Each row was made from one walk, in order. Every step used is in the known rows, and no mark comes twice. Write each row's walk.
Known rows:
Q -> L -> W -> E: [ 1.31  4.06 -3.44  1.99 -3.98 -1.04  0.50 -0.25 -0.14  5.91 -0.03  1.58
  3.07  4.55  4.35 -2.59  5.98]
W -> E -> Q: [ 0.58  3.24 -4.62 -2.57 -4.53 -0.69  1.09 -2.16  3.79  5.11  1.60  2.72
  1.65  1.27  3.31 -3.10  4.02]
M -> L -> W -> R: [ 1.99  3.55 -3.16 -0.18  0.18 -3.78 -1.29 -0.39  2.57  4.38 -1.00  0.72
  1.30  4.26  4.94 -1.89  6.43]
L -> E -> Q: [ 0.23  3.58 -3.53 -2.32 -1.75 -2.21  2.29 -0.82  0.84  6.23  1.88  3.86
  0.12  0.96  5.67 -2.59  3.60]
R -> M -> L: [-0.78  0.18 -5.64  0.40 -1.09  2.82  0.57 -0.61  1.11  3.28 -2.16  1.67
 -1.62  1.30  1.22 -0.56  5.99]
L -> W -> E -> Q: [ 1.42  4.43 -3.43 -2.13 -4.96 -2.72  0.49 -1.43  2.17  6.29  1.55  2.00
  2.18  2.05  4.95 -3.38  5.64]
R -> M -> L -> E -> Q: [ 0.21  1.81 -4.33 -1.29 -1.88 -0.95  1.17 -1.04  0.28  5.14 -0.73  3.07
 -1.75  0.40  3.84 -2.71  6.76]
R -> L: [-0.09  2.77 -3.64 -1.62 -1.20  3.70  1.93 -0.04  1.46  4.38 -0.14  3.37
 -0.37  1.78  3.11  0.24  2.99]
E -> Q -> L -> W -> R: [ 0.11  4.14 -4.04 -1.96 -0.90 -3.03 -1.86 -0.74  2.43  5.55  1.98  2.23
  2.40  3.95  5.61 -4.95  5.65]
L -> W -> E: [ 2.30  4.49 -2.84  0.72 -4.07 -1.97  1.29 -1.30  1.04  6.10 -0.70  1.08
  2.82  2.82  5.23 -1.32  4.90]
M -> L -> E -> Q: [ 0.77  2.48 -3.37 -1.07 -1.39 -3.00  1.51  0.48  0.65  5.18  1.03  3.32
 -0.81  2.18  4.18 -2.30  6.08]
E -> Q -> L -> W -> R -> M: [-0.71  3.09 -5.43 -2.24 -1.62 -0.07 -2.08 -2.61  2.05  5.55 -0.58  1.91
  1.02  1.08  4.90 -5.38  6.27]
E -> Q -> L -> W: [-1.10  3.07 -3.91 -0.73 -2.41 -0.99  0.02  1.24 -0.81  6.28  3.24  2.89
  1.11  4.33  4.51 -3.72  6.08]
R -> Q: [-1.20  0.06 -3.82 -2.92 -1.84  1.65  0.87 -2.17  2.39  4.21  0.58  2.37
  0.30 -1.09  3.80 -1.48  3.51]
W -> Q: [-2.59  1.28 -5.39 -3.09 -2.15  0.95  0.54 -3.03  2.40  6.29  1.13  4.08
  0.76  1.20  4.16 -1.37  3.70]
M -> L -> W: [ 0.96  2.26 -3.03  1.16 -1.19 -1.81  0.66  1.73 -0.62  4.93 -0.14  1.18
  0.12  4.47  3.81 -0.20  6.91]
R -> E -> Q -> L: [-0.94 -0.14 -4.84 -1.46 -2.06  1.64  1.36  0.50  1.43  3.01  2.93  4.57
  2.69  1.71  2.47 -4.23  4.23]

Write each row's walk:
[ 0.30  2.19 -2.90 -0.61 -0.32 -1.76  0.04 -2.02  0.87  5.14 -0.66  2.69
  1.42  0.93  6.16 -4.25  4.71]  W -> R -> Q -> L -> E
[ 0.67  2.23 -2.52 -3.47 -1.20 -2.33 -1.57 -3.01  3.18  4.88 -0.73  1.04
  1.78 -0.22  6.46 -3.21  5.03]  L -> W -> R -> Q
[-0.02  3.08 -3.69  1.94 -0.39 -0.53  2.48  0.48 -1.72  5.80  0.44  3.74
  0.82  3.38  5.19 -1.93  3.77]  Q -> L -> E
[-1.55  2.14 -4.38  0.28 -1.52 -0.68  1.30 -1.72 -1.30  7.04  0.62  4.80
  0.90  2.69  5.61 -2.87  4.95]  W -> Q -> L -> E
[-3.53  0.77 -5.95 -1.18 -2.03  2.20 -0.06 -1.60  0.91  5.79  2.11  4.46
  1.13  3.22  2.97 -3.00  4.77]  W -> Q -> L
[-2.49  1.76 -5.68 -1.64 -1.93  1.57  0.64  0.64  1.43  4.72  3.84  4.00
  0.43  3.39  2.51 -3.73  4.43]  E -> Q -> L
[ 2.99  2.06 -2.49 -1.11 -0.39 -2.51  0.61 -1.49  2.81  3.29 -1.44  2.08
  5.04  0.54  6.34 -2.36  3.33]  L -> W -> R -> E
[-1.39  2.44 -4.03 -2.29 -2.69 -1.15  0.05 -2.47  0.43  7.52  1.03  3.26
  1.34  1.97  5.88 -1.67  5.45]  L -> W -> Q
[ 0.40  0.18 -4.07 -3.21 -2.31  0.36  2.08 -0.91  3.01  3.11  1.99  4.10
  2.70 -0.69  3.52 -2.87  2.89]  R -> E -> Q
[-1.19  1.39 -2.99 -0.31 -2.08  0.29 -0.25  0.08 -1.30  5.52  1.29  1.96
  1.11  2.44  4.83 -3.20  6.45]  R -> Q -> L -> W
[-1.07  1.36 -3.86 -1.26 -2.45 -1.71 -0.67 -1.10  0.25  6.47  0.23  2.69
  0.23  3.41  4.35 -1.39  7.90]  M -> L -> W -> Q
[ 0.19  1.40 -3.25 -0.50 -2.57 -0.69  0.75  1.24 -0.72  4.76  2.33  3.47
  3.21  2.66  4.61 -3.99  6.05]  R -> E -> Q -> L -> W
[ 2.29  2.70 -3.69  1.67 -4.17 -0.70  0.06 -1.37  0.52  5.11 -3.27  0.13
  0.92  2.40  3.38 -1.58  8.08]  R -> M -> L -> W -> E
[-0.84  2.77 -5.17 -0.78 -4.18  0.57  0.26 -0.78  2.21  4.90  2.53  3.38
  1.85  3.37  2.44 -4.47  5.23]  W -> E -> Q -> L
[ 1.16  2.72 -4.29 -2.14 -0.91 -2.73 -0.39 -2.10  2.42  4.84 -1.66  2.53
 -0.85  0.40  4.62 -3.90  6.65]  W -> R -> M -> L -> E -> Q
[ 0.45  4.21 -3.89 -0.04 -0.10 -2.23 -1.33 -0.51  1.72  5.39  0.49  1.77
  2.52  4.49  5.72 -3.52  5.01]  Q -> L -> W -> R
[-0.97  2.79 -3.15 -2.92 -3.13  0.90 -0.02 -2.20  0.10  7.32  0.10  3.63
  0.47  1.78  5.48 -1.18  6.18]  R -> L -> W -> Q
[ 2.16  0.85 -3.60 -1.70  0.07 -0.64  1.24 -2.12  4.68  1.99 -1.21  2.72
  4.47 -0.24  4.73 -2.06  1.73]  W -> R -> E
[-0.48  2.27 -5.89 -2.21 -0.23  1.66 -0.38 -3.98  4.08  4.10 -2.65  1.70
  0.66 -0.64  4.31 -2.21  2.79]  W -> R -> M
[-0.59  1.34 -2.95  0.30 -1.22 -0.20  1.57 -0.77 -1.35  5.41  0.06  3.47
  0.55  1.00  5.26 -3.02  4.91]  R -> Q -> L -> E
